Each row was made from one walk, in order. Every step used is in the known rows, and no mark comes twice. Write each row's walk.
Known rows:
sevol/kerav/sekar/neti/nulol: [ 24.6  26.0   3.3  18.5 -10.6  38.3 -17.6  -4.8 -51.4 -18.4 -44.4  56.3
  40.7 -24.0  10.0 -13.3 -18.8  59.0  13.0 -20.0]
sevol/kerav/nulol/kife/sekar/neti: [ -4.6   0.6  -7.5  37.9   2.5  46.9 -26.3  -6.3 -36.4  -6.6 -45.5  49.2
  37.9 -22.9  12.6  -9.2  -5.1  50.3  23.8 -19.0]
sevol/neti: [  4.2   1.2 -19.4  10.0   5.7  13.0  -9.0 -12.2 -50.9  17.9 -25.9  22.4
  31.2 -10.2  -1.0   3.3 -15.5  39.8  -3.2 -12.8]
sevol/kerav: [  5.0  25.0  -8.8  23.6 -12.3  18.3  -2.5   5.6 -42.3  -4.1 -34.1  36.3
  34.4   0.0   5.5  17.2 -28.3  47.4   5.1 -18.8]
kerav/nulol: [ -0.5  13.8  -9.3   4.2   1.0  14.7  -2.5  10.7 -33.2  -5.8 -25.5  25.7
  18.6  -3.9   4.4   7.9 -12.0  55.2   8.5 -11.4]
kerav/sevol/neti/sekar: [ -2.3 -24.8 -14.6  28.1 -26.3  28.0  -9.9  -7.4 -46.1   7.3 -26.6  28.1
  27.3 -13.2  21.8 -24.9 -23.5  27.0   7.7   6.8]
nulol/kife/sekar/kerav/sevol: [  0.3   4.2   4.7  45.3 -28.7  28.6 -25.1  11.0 -17.7  -2.9 -37.4  45.4
  15.4 -20.9  13.4  -7.0 -26.6   8.2  19.5 -15.3]
neti/sevol/kerav: [ 19.7  38.6  -2.2  15.0 -14.3  27.4  -2.3  20.5 -35.4 -10.6 -27.6  28.8
  39.1   0.4  22.3  20.7 -38.8  54.7  14.7 -17.6]
sekar/kerav/sevol/neti: [  1.3  -8.9 -21.3  23.3 -13.7  17.6 -12.5   5.7 -47.8   3.4 -45.4  44.1
  19.3  -9.1  10.6  -4.7 -16.2  30.5   6.1 -13.1]
nulol/neti: [  2.3  25.9  -1.8   6.2   0.7   6.9   0.1 -10.6 -23.3   9.0  -4.4  35.0
  29.4 -19.5   9.4   0.0 -13.5  37.2   9.3 -18.6]
sevol/kerav/nulol/neti: [-13.0  22.7  -7.5  16.7  -1.4  27.1   4.8  11.8 -29.8 -14.0 -35.8  48.5
  35.6 -15.1  13.4 -10.1   2.9  64.0   9.5 -20.8]
neti/sekar/kerav/sevol: [ 11.4   2.9  -4.9  30.6 -40.4  14.5  -1.5  -2.6 -33.7  -5.7 -26.3  39.9
  11.7  -9.9  32.9  -6.0 -37.5  17.5  26.2  -2.6]
sekar/neti/sevol/kerav/nulol/guvelo: [ 18.1  28.8 -25.3  16.9   3.5  39.9  -8.8   9.0 -33.9  -0.7 -14.4  47.8
  35.1  -2.3  37.7  21.0 -30.5  72.8  35.5 -18.5]
kife/sekar: [  0.1  17.1  -1.5  10.9 -16.2  16.8  -5.1  -2.2 -27.2  12.6 -22.3  23.8
  35.2 -26.1  14.8   5.3 -27.2  24.3   7.5 -17.0]
kife/sekar/kerav/nulol/neti/sevol: [  5.5  38.0   4.3  -3.8 -12.7  27.3   5.5  15.0 -13.6  -5.9 -31.3  39.8
  34.6 -40.8  47.3 -13.3  -8.1  42.2  29.3 -25.0]
nulol/kife/sekar: [  2.4  13.3   6.0  32.4  -8.3  23.9 -21.9  -6.6 -21.1  11.6 -17.5  24.2
  27.2 -22.6   1.7   2.1 -25.0  17.8   9.5 -16.0]
neti/sekar: [ 13.9  11.5  -2.1  16.4 -21.1   9.7   1.4 -20.4 -37.3   9.1  -7.1  19.5
  23.8 -11.2  21.0   3.1 -35.3  27.5  17.1  -2.2]
neti/nulol: [ 21.7  27.8   5.7  11.9  -5.1   8.8 -11.4   3.2 -42.6  -9.1 -28.2  28.6
  14.9  -9.8   8.2   3.0 -18.6  33.9  11.7 -15.2]
sekar/kerav/sevol/neti/nulol/guvelo: [ 13.7   4.6 -21.1  36.6 -15.7  20.7 -20.8   7.3 -46.6   4.2 -39.0  54.3
   6.5 -11.1  23.4  -8.0 -18.9  22.6  16.1 -15.9]
kerav/sevol/neti: [ -6.4 -16.3 -18.7  22.2  -8.7  25.1 -15.6  10.0 -42.1   4.9 -33.2  33.6
  27.5  -7.7   3.5 -10.1 -16.2  36.2  -2.8  -4.7]
kife/sekar/neti: [  8.3   8.3  -9.7   6.5  -1.8  20.4 -14.3 -24.7 -35.8  16.5 -18.8  34.6
  40.5 -32.3  20.7   4.2 -24.6  29.7  22.0 -17.0]
kife/sekar/neti/sevol: [ 23.8  22.7  -3.0  -1.3  -3.8  29.2 -13.3  -9.0 -29.1  11.0 -12.7  28.2
  46.9 -31.9  37.3   7.1 -35.0  36.9  31.0 -16.2]
kerav/sevol/neti/nulol/kife/sekar: [ -0.8 -17.6   6.3  48.0 -14.1  45.0 -39.5  12.5 -37.5  -5.8 -51.6  38.6
  23.1 -29.7   7.8 -41.1  -2.9  13.7   5.0  -7.7]
sevol/neti/sekar/kerav/nulol: [  5.1  -6.6 -20.0  13.0 -11.2  16.5   2.0 -19.5 -59.0   5.4 -44.0  29.3
  18.2 -17.5  27.6 -15.7  -5.6  42.2  17.3  -6.1]
nulol/neti/sekar: [  6.5  17.6   1.9  13.4 -15.3  10.3   6.3 -27.8 -27.4  11.4   2.8  30.7
  29.5 -25.3  27.3 -15.4 -19.6  27.4  19.4  -7.3]

Write each row's walk:
[  7.9  11.4  -9.1  23.6 -23.3  10.3  -8.2  14.7 -30.6  -7.9 -34.0  44.9
  11.7  -4.2  13.3   9.8 -29.9  26.9  16.2 -14.3] | sekar/kerav/sevol
[ -9.7  23.8  -2.4   5.0 -11.4  17.3   4.9   0.0 -20.2  -0.1 -37.0  47.3
  28.2 -42.1  30.2 -16.1   1.6  35.7  20.2 -26.6] | kife/sekar/kerav/nulol/neti
[ 18.2  14.9  -5.8   1.1  -2.1  25.3 -13.2 -19.6 -35.0   9.0 -10.1  39.8
  38.2 -23.8   2.4   2.2 -28.7  52.6  10.4 -14.1] | kerav/sekar/neti
[ -1.9   7.5  -3.6  24.5 -35.5  21.5  -8.4  15.6 -23.1  -1.8 -41.9  44.1
  23.2 -25.3  26.0  -3.1 -30.3  14.6  16.6 -16.5] | kife/sekar/kerav/sevol
[  8.7  25.3  -4.0  11.7 -20.6   8.9  -2.3  -6.8 -31.7  10.3 -34.3  33.3
  27.0 -28.0  22.1  11.0 -28.8  17.8  15.6 -24.4] | kife/sekar/kerav
[ -7.9 -11.7 -16.1  25.1 -25.3  27.1 -13.7   6.3 -39.0   9.2 -53.9  42.5
  32.0 -31.2  22.8 -17.3 -16.7  17.9   6.0 -14.7] | kife/sekar/kerav/sevol/neti
[ 17.1  40.9   4.5  -1.3  -1.8  16.8   0.9   5.0 -16.5   2.7   2.1  28.6
  35.2 -19.9  25.4   3.6 -24.2  44.3  18.2 -16.4] | nulol/neti/sevol
[ 15.8   8.3   3.8  36.7  -4.4  25.7 -31.0 -14.3 -51.7   4.0 -56.8  38.6
  18.6 -33.7  11.3 -21.7  -3.3  11.3  12.6 -22.9] | sevol/neti/nulol/kife/sekar/kerav
[  5.3  -0.8 -32.1  23.1 -12.8  17.5   1.3 -24.0 -50.2  21.5 -22.6  36.4
  13.4 -14.3  34.7  -5.0 -17.9  38.0  22.9  -8.9] | sevol/neti/sekar/kerav/nulol/guvelo
[  7.0  21.2 -12.0   6.1  -4.8   6.9   0.8   7.3 -38.1  -7.7 -38.2  35.7
  10.0  -5.5  11.9  13.6 -13.1  48.0  17.7 -18.4] | sekar/kerav/nulol
[ -5.2 -16.3  -8.3  46.5 -18.3  35.2 -30.0   2.2 -33.8   8.1 -49.6  44.2
  22.6 -26.6   9.6 -20.8 -14.0  11.1   8.9 -13.8] | nulol/kife/sekar/kerav/sevol/neti
[ 13.4  -1.5  -9.4  26.0 -15.2  20.0 -20.5  12.0 -56.3 -12.8 -60.0  48.9
  11.2 -14.0  16.3 -19.6  -7.1  26.6   9.9 -13.2] | sekar/kerav/sevol/neti/nulol
[ 17.5  21.7 -13.1   6.8   5.1  38.6  -8.5  12.8 -43.2 -17.4 -36.2  41.1
  40.0  -6.0  30.4   9.2 -19.4  76.4  30.8 -15.6] | sekar/neti/sevol/kerav/nulol
[ 20.8  14.9   2.5   9.6  -2.2  21.9 -21.7 -18.0 -43.9   0.5 -32.2  39.9
  32.3 -37.8  26.6 -10.2 -15.7  26.9  26.3 -18.3] | kife/sekar/neti/nulol
[ 32.4  18.0  14.3  25.2   3.7  35.1 -36.6 -18.5 -37.4  -8.5 -19.7  46.5
  21.5 -25.6  -5.5 -16.5 -15.3  42.4  16.7 -14.4] | kerav/sekar/neti/nulol/kife
[ -7.2  18.4  -5.3   2.3   5.5  15.3   2.9   4.0 -22.5  -3.2 -15.7  37.1
  24.9 -19.1  11.9  -9.3   2.4  54.4  11.2 -15.9] | kerav/nulol/neti
[  7.9 -14.8   0.9  46.0  -2.9  34.8 -40.2  11.9 -45.7 -12.1 -42.8  40.0
  11.4  -8.8  -3.7 -28.4  -3.3  26.8   4.4  -4.9] | kerav/sevol/neti/nulol/kife
[ -1.5  23.4 -18.9  17.8 -17.3  18.1  -0.6   2.7 -21.6  14.4 -25.9  41.7
  17.9 -24.1  31.3  12.5 -24.4  30.8  24.3 -24.7] | kife/sekar/kerav/nulol/guvelo
[ 16.3  11.2   1.8  15.9   8.1  44.8 -27.4  -0.1 -22.8  -2.1 -20.4  30.7
  32.5 -27.8  26.7  -5.5 -15.6  47.7  35.0 -12.7] | kerav/nulol/kife/sekar/neti/sevol
[ 12.9  44.1   2.0  12.5  -8.7  28.7   2.7  13.2 -24.7  -7.2 -18.2  40.1
  46.2 -14.9  28.9   3.2 -23.7  54.8  16.1 -21.8] | nulol/neti/sevol/kerav
[ 11.6  19.2 -19.2  23.2 -22.0  11.0   5.9 -14.3 -33.5  11.6 -10.4  37.7
   5.5  -9.6  37.3  10.0 -31.1  34.2  32.3  -9.9] | neti/sekar/kerav/nulol/guvelo
[  7.9  33.9   1.7  -6.6   3.7  24.3   3.0  18.7 -15.7  -9.1 -10.5  30.2
  30.1 -19.1  28.1  -6.7  -8.1  61.6  20.0 -13.8] | kerav/nulol/neti/sevol
[ 11.9  27.6   2.6  32.3  -2.5  42.9 -15.1  30.4 -29.2 -23.0 -35.0  31.7
  26.1   4.9  11.4   7.6 -19.4  65.6  18.7 -13.4] | neti/sevol/kerav/nulol/kife
[ 25.4  32.2  -8.1  28.4 -12.2  40.0 -19.3  -9.2 -42.6  -1.4 -23.0  62.7
  36.3 -21.2  18.1  -1.6 -30.2  54.1  18.4 -22.4] | sevol/kerav/sekar/neti/nulol/guvelo
[ 21.0  22.0   1.9  34.9  -4.3  47.8 -27.8  -5.1 -31.3  -1.7 -27.6  40.1
  48.0 -23.5  27.3   4.2 -32.7  40.1  31.4 -19.5] | nulol/kife/sekar/neti/sevol/kerav
[  7.3 -11.0 -11.0  34.3  -3.9  24.2 -14.6 -24.0 -52.9   4.2 -39.3  31.1
   8.9 -13.4  15.1 -19.0  -3.9  35.6  19.3  -4.8] | sevol/neti/sekar/kerav/nulol/kife
[ 13.6   8.5   0.1  34.2 -14.0  18.0  -9.6 -15.4 -35.8  -7.0 -27.2  31.9
   1.9  -7.9  17.5  -4.7 -17.0  31.9  30.2  -5.8] | neti/sekar/kerav/nulol/kife
[  8.0  -7.0 -14.8  16.2 -10.8  15.3  -2.8 -29.1 -54.6  20.4 -20.2  18.5
  31.6 -16.3  18.3 -11.6 -22.7  30.7   7.4  -0.9] | sevol/neti/sekar
[ -8.5  15.5  -3.6  23.8 -18.1  29.3  10.9  -5.4 -33.8 -11.6 -28.8  43.6
  35.1 -20.2  31.6 -24.5  -4.0  55.5  20.1  -8.9] | sevol/kerav/nulol/neti/sekar
